Each row comes from the steps of one walk. Every step used is in the known rows, and no mark comes twice. Write the walk behind each row, first mark first.
Known rows
diti, filik, zefuba, bove, pufe: [  3.1  37.5   3.6  12.6 -31.0 -11.6   6.3  -3.6   0.5 -23.8   2.3 -17.1
  14.1  15.9 -43.9 -12.3 -24.3 -12.0   2.6  49.0  -7.6   1.5]
bove, pufe, filik, zefuba: [-11.8  28.3   7.6 -18.3 -11.6 -16.6 -12.6   7.4  -3.9  -7.4 -11.8  -5.4
  -0.9  10.5 -17.9   1.8  -9.3  -8.3 -19.5  28.1 -15.6 -14.5]
febif, filik, ritum: [  5.5  20.4  -8.9 -10.3 -65.9 -25.6   3.4  43.1  14.6 -22.2 -16.4   8.6
   7.6  29.6 -22.6  11.4 -22.3  -4.6   4.6  26.8   5.3 -11.4]
diti, filik, sota: [ 15.2  35.6   1.0   5.1 -50.9 -14.5  14.1   4.1   8.3 -34.1   3.7 -19.6
  21.4  22.4 -38.3  -4.0 -28.8 -11.2   6.1  56.0 -13.8  -0.9]
filik, zefuba, bove: [ 21.7  34.7  18.1  14.8 -26.7 -10.8   1.8  -1.0   8.1   1.6  -8.2  -2.5
   3.8  22.1 -29.4   2.9 -17.7  -6.6   1.8  37.9  26.0 -10.4]
bove, zefuba: [  8.1  31.8   7.2  -9.9  -1.4 -22.0  -8.1  -3.2  -0.4  11.4 -14.8  -5.4
  -4.4   8.2 -27.1  -4.3 -30.2 -21.1  -7.4  27.9   3.5 -30.5]
filik, sota: [ 28.9  30.4  15.1   8.3 -52.3 -18.9   5.5  10.4  14.2  -6.1  -6.8 -11.7
   7.3  23.9 -24.0  12.6 -23.5  -5.2   0.0  45.4   8.8 -14.0]
zefuba, bove, pufe, filik, ritum: [-13.0  19.4  16.8  18.4 -19.0 -13.8 -12.6  13.8   0.8  -5.5   1.2 -18.5
 -11.0   0.5 -24.2   8.0   0.7 -39.8 -10.0  36.3   7.0 -25.1]
diti, filik: [  1.9  32.5  -4.9  -7.6 -32.0 -10.2   9.1   4.6  -4.8 -42.1  11.0  -9.5
  13.5  11.1 -31.0 -11.2 -20.8 -21.9   2.9  47.9 -13.1  -2.1]
noti, bove, sota, filik: [ -3.4  42.5  -2.7  -3.7  -7.9   1.0   9.1  20.0  26.0  -4.5   7.9  -1.6
  -0.2  30.6 -20.9  33.1 -18.6 -29.2 -14.7  26.9   6.7 -21.1]
pufe, bove, noti, filik, sota: [-18.2  25.6  -2.7 -28.9   6.3 -26.6   0.6  37.0  -0.4   5.3  -5.2 -22.0
  13.4  11.1  -2.1  11.1  -7.5 -32.0  -3.4  42.9   7.9 -26.8]
diti, filik, sota, bove: [ 14.5  42.2   7.9  17.4 -43.7  -4.8  13.0  -1.7  13.9 -35.1   5.1 -16.1
  26.2  26.4 -45.0   4.5 -30.2  -9.2   3.3  52.4  -9.9   3.5]
sota, bove: [  8.1  39.4  21.5  13.8 -10.7   6.2  -3.8  -0.9   7.3 -19.6   6.6  10.2
   5.8  16.0 -27.3  18.6 -14.9 -15.6 -10.1  26.8  18.5  -7.1]
febif, filik: [  8.2  22.5 -11.1 -27.5 -48.3 -25.3  13.1  41.0  11.9 -20.0  -7.0  19.2
   0.3  15.3 -18.8  10.2 -16.5 -18.8   1.3  20.2   5.1 -18.6]
diti, filik, zefuba, bove, sota: [ 10.7  36.0  -0.2  10.7 -32.1 -14.0  13.8  -2.7   4.5 -19.6  -1.7 -19.3
  16.5  22.2 -48.3  -8.8 -25.5 -12.2   8.5  46.8  -5.0  -1.6]
pufe, bove: [-15.7  21.8  -3.4 -33.8  -0.2 -15.3  -0.1  19.7  -9.6 -17.5   5.3 -10.9
   4.6   5.4   3.7  -8.8   2.6 -24.7  -1.8  38.7  23.1 -18.1]
pufe, bove, sota: [-14.6  15.9 -10.5 -32.2   1.5 -26.3   5.3  22.0  -7.8   0.8  -3.2 -23.2
   0.1   6.5  -9.1  -4.4   0.7 -24.6   0.3  30.4  16.3 -25.2]
noti, bove, pufe, filik, ritum: [-23.2  41.9  -4.5 -12.8  -5.7  -1.2 -17.7  19.6  10.7 -21.1   2.2 -14.0
  -1.3  21.6   2.8  23.6 -12.8 -21.0 -24.4  31.8   0.3 -14.1]
febif, filik, sota, bove, noti: [ 19.5  33.4   0.3  -0.6 -54.9 -26.6  16.5  38.3  29.9  -3.6 -15.6   7.0
  11.5  25.5 -37.5  25.3 -27.0  -9.6   0.3  23.8   5.5 -18.0]
noti, bove: [ -2.7  45.2  -4.6 -13.7  -8.4   2.1  -4.4  17.0  11.7 -22.9  11.7  -2.6
  -2.6  19.7   4.6  22.1 -16.0 -25.7 -14.3  33.5  19.8 -14.2]
febif, filik, sota: [ 21.0  25.7  -5.2 -14.4 -67.5 -29.1  17.9  40.4  25.2 -12.0 -14.1   8.6
   8.3  26.5 -26.1  17.7 -24.4  -8.2   4.5  28.0   3.7 -17.5]
sota, bove, zefuba, filik: [  1.9  39.6  22.5  23.8  -3.1   0.6  -4.1  -4.3  20.8   4.5   1.7  10.1
   8.8  12.1 -38.5  19.9 -28.2 -21.8  -9.3  30.7  13.1 -19.8]

Write each row's walk
[-24.4  23.9  -5.7 -35.3  15.6 -24.6  -1.8  37.1  -6.5   1.2  -1.7 -16.8
   9.6   5.6   1.8   7.3  -3.6 -37.1  -5.0  39.2   8.5 -27.2] | pufe, bove, noti, filik
[ 14.2  38.4  32.8  24.6 -28.7   9.0  16.4   4.1  30.2  -4.4   5.4  25.9
  14.9  37.2 -50.3  15.6 -17.5 -18.1  -5.2  39.8   7.8 -11.4] | sota, filik, zefuba, bove
[  4.8  30.5  12.7  -3.6 -14.6  -6.5   3.1  24.4  14.8   4.1 -10.3   2.9
  15.9  39.0 -17.8  39.9 -24.7 -21.1   0.9  39.0   0.2 -14.3] | noti, filik, zefuba, bove, sota
[ 22.5  31.0  13.3  16.0 -25.4 -18.3   6.0   0.5   9.2  14.8 -14.4 -11.2
   0.6  23.1 -38.4   5.6 -19.0  -6.5   3.6  32.3  21.7 -15.1] | filik, zefuba, bove, sota
[  4.4  33.1  16.2  -4.3 -15.4  -1.2   0.2  23.2  13.9  -5.1  -5.9   8.9
  17.9  38.7 -11.4  37.9 -23.5 -21.3   0.1  42.9   3.5 -11.1] | noti, filik, zefuba, bove
[ -3.5  49.4  -4.4 -13.5   8.4  -4.0  -8.9   7.2  14.5  -2.5  -1.2  -8.4
  -2.7  20.1  -4.8  17.7 -28.7 -26.4 -16.4  29.1  15.1 -25.1] | noti, bove, zefuba
[  6.7  31.3   7.9  -3.7 -15.9 -29.0  -0.5  35.4   9.2  15.1 -11.7 -12.7
   8.7  15.9 -21.7  30.2 -26.7 -30.4  -6.8  40.6 -11.7 -27.8] | bove, noti, filik, sota
[ 10.4  38.9   3.1   9.7 -32.9  -8.7  11.5  -3.7   3.7 -28.7   2.7 -13.2
  18.7  21.1 -42.2 -10.7 -24.5 -12.2   7.4  50.8  -1.7   1.9] | diti, filik, zefuba, bove
[ -8.6  25.1   9.6 -12.1 -22.5 -19.8 -10.4  12.9   1.4  -7.7  -8.5 -13.3
  -1.5   8.1 -18.6   8.1  -9.1 -15.9 -19.0  32.8 -18.5 -19.6] | bove, pufe, filik, sota
[-12.6  36.0  21.5  14.9  -8.4   3.1 -16.8   1.6   6.2 -18.0  -2.7  -1.5
   7.0  18.0 -29.6  19.8 -11.7 -11.1 -20.4  25.3  -1.2  -7.0] | sota, bove, pufe, filik, ritum
[ -5.4  22.2  18.6  16.3 -20.0 -15.3  -5.2  12.4   5.9  -0.6   2.3 -18.3
 -10.5  -1.0 -26.0  10.9  -0.3 -41.6  -9.8  37.1   6.4 -28.2] | zefuba, bove, pufe, filik, sota
[  9.1  17.2   9.8  19.2 -19.8 -21.7   6.2  13.2   3.5  11.3   2.2 -19.2
 -16.4  -0.1 -35.3  10.9  -4.4 -44.6   2.4  29.8  20.1 -32.4] | zefuba, bove, sota
[  6.0  18.9  19.7  36.2 -30.1 -12.0   9.5  15.1  17.6  10.1   2.8 -11.2
  -6.3  16.7 -49.9  17.8  -8.2 -41.3   1.3  34.4  13.4 -28.5] | zefuba, bove, sota, filik, ritum
[ 11.2  33.0  18.9  18.7 -23.7 -14.7  -5.0  -0.9   3.3   8.3  -8.6  -7.9
  -2.8  14.5 -31.9   0.6 -16.9  -5.9  -5.0  35.3  17.9 -10.9] | filik, zefuba, bove, pufe
[-11.4  37.3  20.5   6.6   0.2   3.5 -12.3   0.7   4.8 -16.8   1.9   3.7
   3.4  10.9 -27.4  19.4  -8.8 -17.8 -21.8  22.3  -1.4 -10.4] | sota, bove, pufe, filik
[ 20.2  32.4   2.0  -2.6 -60.1 -19.8  17.3  34.6  30.8 -12.8 -12.6  12.2
  13.1  30.4 -33.3  25.8 -25.9  -6.0   1.8  24.7   8.1 -13.3] | febif, filik, sota, bove
[  5.5  24.5  13.7  21.6 -11.1 -24.9  -0.5  18.4   0.2  11.9   4.5 -17.4
 -15.3 -11.4 -31.1   5.5  -5.0 -51.6  -3.0  35.8  20.4 -34.9] | zefuba, bove, noti
[ 19.7  34.4   2.0  -2.2 -52.0 -23.0  14.7  29.7  32.3  -3.0 -18.8   9.4
  13.0  30.3 -37.8  23.9 -32.2  -6.2   1.0  22.5   5.5 -18.6] | febif, filik, sota, bove, zefuba
[-22.0  43.4  -5.5 -21.3   2.6  -0.6 -13.1  18.7   9.4 -19.9   6.7  -9.0
  -4.7  14.6   4.7  23.1  -9.9 -27.8 -25.9  28.6   0.3 -17.7] | noti, bove, pufe, filik
[ -8.9  45.5  -3.4  -4.1  -0.6  -3.5  -4.7  13.8  25.9   1.3   6.5  -2.6
   0.4  15.7  -6.5  23.1 -29.5 -31.7 -13.2  37.2  14.0 -27.2] | noti, bove, zefuba, filik
[-21.9  21.9  -2.1 -24.0   7.2 -20.9  -0.8  16.6   4.1   6.7   0.4 -11.1
   7.7   1.2  -7.2  -7.6 -10.8 -30.6  -0.9  42.0  17.5 -31.0] | pufe, bove, zefuba, filik
[-17.5  47.0  -4.3 -19.4   1.1  -0.4 -12.2  14.8  11.9 -15.9   1.0  -8.4
  -0.3  21.8   1.4  21.8 -14.2 -17.3 -24.9  29.1   1.4 -13.3] | noti, bove, pufe, filik, zefuba
[ 17.7  30.3  -7.9 -23.4 -51.2 -24.5  14.3  32.5  17.6 -11.3 -18.7  20.1
   9.5  29.6 -25.3   8.4 -24.8   2.8   3.5  21.3   8.3 -10.4] | febif, filik, zefuba
[ -1.1  25.3  14.6  16.0  -5.9 -19.7  -1.2  28.5   5.0  11.7   3.8 -13.0
  -7.1  -1.2 -24.7  23.2  -8.7 -56.7  -3.0  38.7  11.7 -34.6] | zefuba, bove, noti, filik
